Each row was made from one path, in order. Every step used is in the known rows, and no mark comes twice. Write each row's path.
Known rows
B, M, D, Y, Q: [ 0.30  0.64 -0.41 -2.45  2.17  0.39 -1.07  0.24 -0.96  1.97  0.94  1.32
 -0.91  1.08  0.15  0.02 -0.22  0.24]
S, D, M, Q, Y: [ 0.26 -2.49  0.64  7.39 -0.27  1.22  0.46  0.27  1.28 -0.04 -0.14 -0.78
  1.87 -0.15  1.09 -1.70 -0.29  1.26]
Q, Y, D: [-0.70  0.02 -0.95  2.89 -0.38  0.37  0.27 -0.25  0.72 -1.47 -1.18 -0.53
  1.26 -0.05  1.12  0.17 -0.16  0.92]
B, M, Q: [-1.32 -1.17  1.23  1.47  0.54 -0.32  0.24  0.17  0.59 -1.37  0.76  1.06
  2.66 -0.72 -0.39  0.47  0.22  0.92]
D, M, Q, Y: [ 0.24 -0.71  0.73  5.22 -0.43  0.85  0.77  0.14  0.52 -0.19 -0.20  0.05
  1.56 -0.59  0.46 -0.77 -0.04  0.80]
S, B, M, Q, Y, D: [-2.09 -1.55  1.19  2.25 -0.33  0.20  0.59 -1.17  2.48 -3.81  0.08  0.57
  2.47 -1.07  1.80  0.74 -0.28  1.61]
B, M: [-0.94 -0.43  0.98  0.31  0.87 -0.03 -0.13  0.18  0.19 -0.59  0.77  0.60
  0.67  0.06  0.41  0.87  0.06  0.52]
Y, D, M: [-0.75  1.03 -0.85  2.93  0.33  0.64 -0.01  0.67  0.07 -1.25  0.47 -0.37
 -0.60  1.31  0.26  0.48 -0.29  0.50]
M, Q, S, B: [-0.22  0.50  2.05 -0.03 -0.38 -0.53  0.20 -1.86  2.11 -1.08  0.49  0.27
 -0.79 -1.50  0.69  0.02  0.03  0.19]
M, D, Y, Q: [ 1.19  1.12 -1.44 -2.79  1.30  0.39 -0.97  0.08 -1.23  2.58  0.17  0.69
 -1.67  0.94 -0.34 -0.85 -0.26 -0.32]
S, Q, Y, D: [-1.63 -0.34 -0.54  1.43 -0.24  0.22  0.83 -0.18  0.43 -1.72 -0.59 -0.37
 -1.06 -0.88  0.67  0.29 -0.09  0.79]
D, M, Q: [-0.12 -0.34  0.58  3.15 -0.01  0.41  0.40  0.52  0.12 -0.44  0.73  0.28
  0.67  0.06 -0.55 -0.37 -0.02  0.35]
S, Q, M, D, Y: [ 0.40  1.14 -0.22 -4.00  1.13 -0.45  0.17 -0.39 -0.66  0.13  1.07  0.16
 -1.65 -0.34 -0.55 -0.49 -0.40 -0.75]
B, M, D, Y: [-0.34  1.80 -0.21 -1.37  2.03  0.28 -0.52  0.18 -0.44  1.13  1.63  1.11
  0.63  0.72  0.25  0.23 -0.68  0.47]
B, M, D: [ 0.55  0.92  1.45 -0.78  1.39  0.66 -0.16  0.33 -0.02  1.45  0.91  1.12
  1.18 -0.02  0.86  0.82 -0.31  0.59]
D, M: [ 0.30  0.60  0.34  2.09  0.30  0.77  0.06  0.56 -0.29  0.44  0.74 -0.14
 -1.11  0.84  0.25  0.00 -0.18  0.01]
M, Q: [-0.37 -0.84  0.19  1.14 -0.33 -0.33  0.31 -0.01  0.39 -0.84 -0.04  0.39
  1.80 -0.76 -0.83 -0.42  0.18  0.36]
Y, Q, M, D: [ 2.82 -0.56  0.70 -3.23  0.40  0.15 -0.50 -0.23 -0.46  1.32 -0.96  0.23
 -0.17  0.06  0.27 -0.27  0.38 -0.75]
S, D, Y, Q, M: [ 0.48 -2.75 -1.50 -0.64  0.79 -0.50 -1.16 -0.36  0.10 -0.82 -0.22 -1.09
 -0.80  1.33 -0.16 -1.70  0.15 -0.45]
S, B, M, Q: [-1.44 -1.52  2.13 -0.62  0.01 -0.11  0.31 -0.92  1.73 -2.32  1.23  1.07
  1.25 -0.94  0.71  0.63 -0.13  0.68]

Which path is each row?
[-1.04  0.60  0.81 -2.59  1.61 -0.47 -1.19 -1.70  1.00 -0.24  1.29  0.73
 -3.96  0.48  1.14  0.51  0.00 -0.10]
D, Y, Q, S, B, M
[-0.10 -1.95  0.48  5.38  0.18  0.77  0.10  0.65  0.85 -0.23  0.86 -0.54
  1.22  0.43  0.06 -1.33 -0.24  0.84]
S, D, M, Q
[-0.17  3.05  1.59 -2.57  1.94  0.09 -0.70 -1.64  1.26  1.05  2.17  1.02
 -2.32 -0.01  1.77  0.59 -0.84  0.24]
Q, S, B, M, D, Y
[ 0.86 -1.13  0.56  1.94  0.80  0.09 -1.09 -0.57  0.66  1.60 -0.60 -0.73
 -2.30  0.37  0.84 -0.84  0.44  0.25]
Y, Q, S, D
[ 0.55  2.41  0.39 -1.55  2.62 -0.04 -1.31 -0.47 -0.45  2.71  0.92  1.22
 -2.16  0.65  0.49  0.30  0.00  0.13]
B, M, D, Y, Q, S
[-0.66  0.70 -0.90  2.50  1.33 -0.40 -0.93 -0.76  0.85  0.61  0.89 -0.94
 -1.52  0.72  0.40 -1.25 -0.40  0.33]
Q, S, D, Y
[-1.07 -0.80 -0.74  4.10 -0.67  0.00  0.59 -0.28  1.09 -2.37 -1.17 -0.08
  3.09 -0.89  0.29 -0.23  0.01  1.28]
M, Q, Y, D
[-0.23 -0.32 -1.96 -1.76  0.77 -0.26 -0.93 -0.05 -0.97  0.55  0.04  0.24
 -2.03  1.01 -0.72 -0.81  0.12 -0.37]
D, Y, Q
[-0.94 -1.61  1.33  3.46  0.16  0.08  0.61 -0.17  1.01 -1.22 -0.15  0.83
  3.47 -1.25  0.70  0.12  0.17  1.28]
B, M, Q, Y
[ 0.50  0.48  1.06  5.17  0.99  0.67 -0.47 -0.12  0.95  1.28  0.84 -1.11
 -1.93  0.79  1.25 -0.66 -0.22  0.48]
Q, S, D, M
[-1.12 -1.19  1.99  4.61  1.27 -0.38 -0.35 -0.50  1.86 -0.58  0.89  0.08
  1.86 -0.64  0.62 -0.16  0.18  1.36]
B, M, Q, S, D
[-1.11  0.16 -0.60  4.21  0.04  0.30  0.34  0.62  0.45 -2.07  0.45  0.00
  1.08  0.53 -0.50  0.11 -0.09  0.82]
Y, D, M, Q
[ 2.20  0.65  1.01 -2.14  0.29  0.02  0.03 -0.31  0.03  0.57 -0.25  0.03
  1.20 -0.26  0.37 -0.05 -0.09 -0.49]
Q, M, D
[ 1.26  0.36  1.44 -3.54  0.43 -0.09  0.56 -0.25 -0.25  0.30  0.36  0.09
 -1.11 -1.02  0.01  0.05 -0.03 -0.60]
S, Q, M, D
[ 0.62  2.29 -1.14 -1.67  1.10  0.32 -0.42  0.00 -0.62  1.86  0.84  0.47
 -0.30  0.62 -0.15 -0.64 -0.73 -0.07]
M, D, Y
[-0.85  1.79  0.27  5.03  0.51 -0.10  0.12 -0.09  0.94 -1.44  0.47 -0.12
 -0.12  0.06 -0.15  0.41  0.09  0.77]
Y, D, M, Q, S
[-1.93 -0.58  0.22  3.99  1.92 -0.75 -0.72 -0.62  1.46 -0.83  1.65  0.08
  1.15  0.04  0.03 -0.74 -0.18  1.23]
B, M, Q, S, D, Y
[ 0.16  0.30  0.46 -4.77  1.57  0.59 -1.00 -0.80  0.16  1.12  1.47  1.33
 -2.40  0.78  1.21  0.12 -0.55  0.03]
S, B, M, D, Y, Q
[ 1.33  2.29  0.36 -4.07  1.25  0.20 -1.15 -1.75  0.52  2.42  0.69  0.57
 -4.37  0.27  1.18 -0.45 -0.41 -0.53]
M, D, Y, Q, S, B
[ 1.21  1.19  3.03 -3.20  1.46  0.55 -0.85 -1.48  1.10  2.05  0.68  1.19
 -3.02 -0.37  2.20  1.00 -0.01  0.10]
Y, Q, S, B, M, D
[ 0.05  1.02  2.31  2.04 -0.02  0.21  0.27 -1.33  1.83 -0.59  1.25  0.18
 -2.09 -0.67  0.91  0.02 -0.16  0.11]
D, M, Q, S, B
[ 1.33  1.49 -0.65 -2.71  0.96 -0.33 -0.38 -0.48 -0.32  0.37  0.51  0.01
  0.66  0.42 -0.22 -0.61 -0.46 -0.62]
Q, M, D, Y
[-1.04  0.43  2.07  2.43  1.10 -0.79 -0.03 -0.61  1.17 -0.85  0.76  0.96
  1.31 -1.09 -0.05  0.73  0.40  0.84]
B, M, Q, S
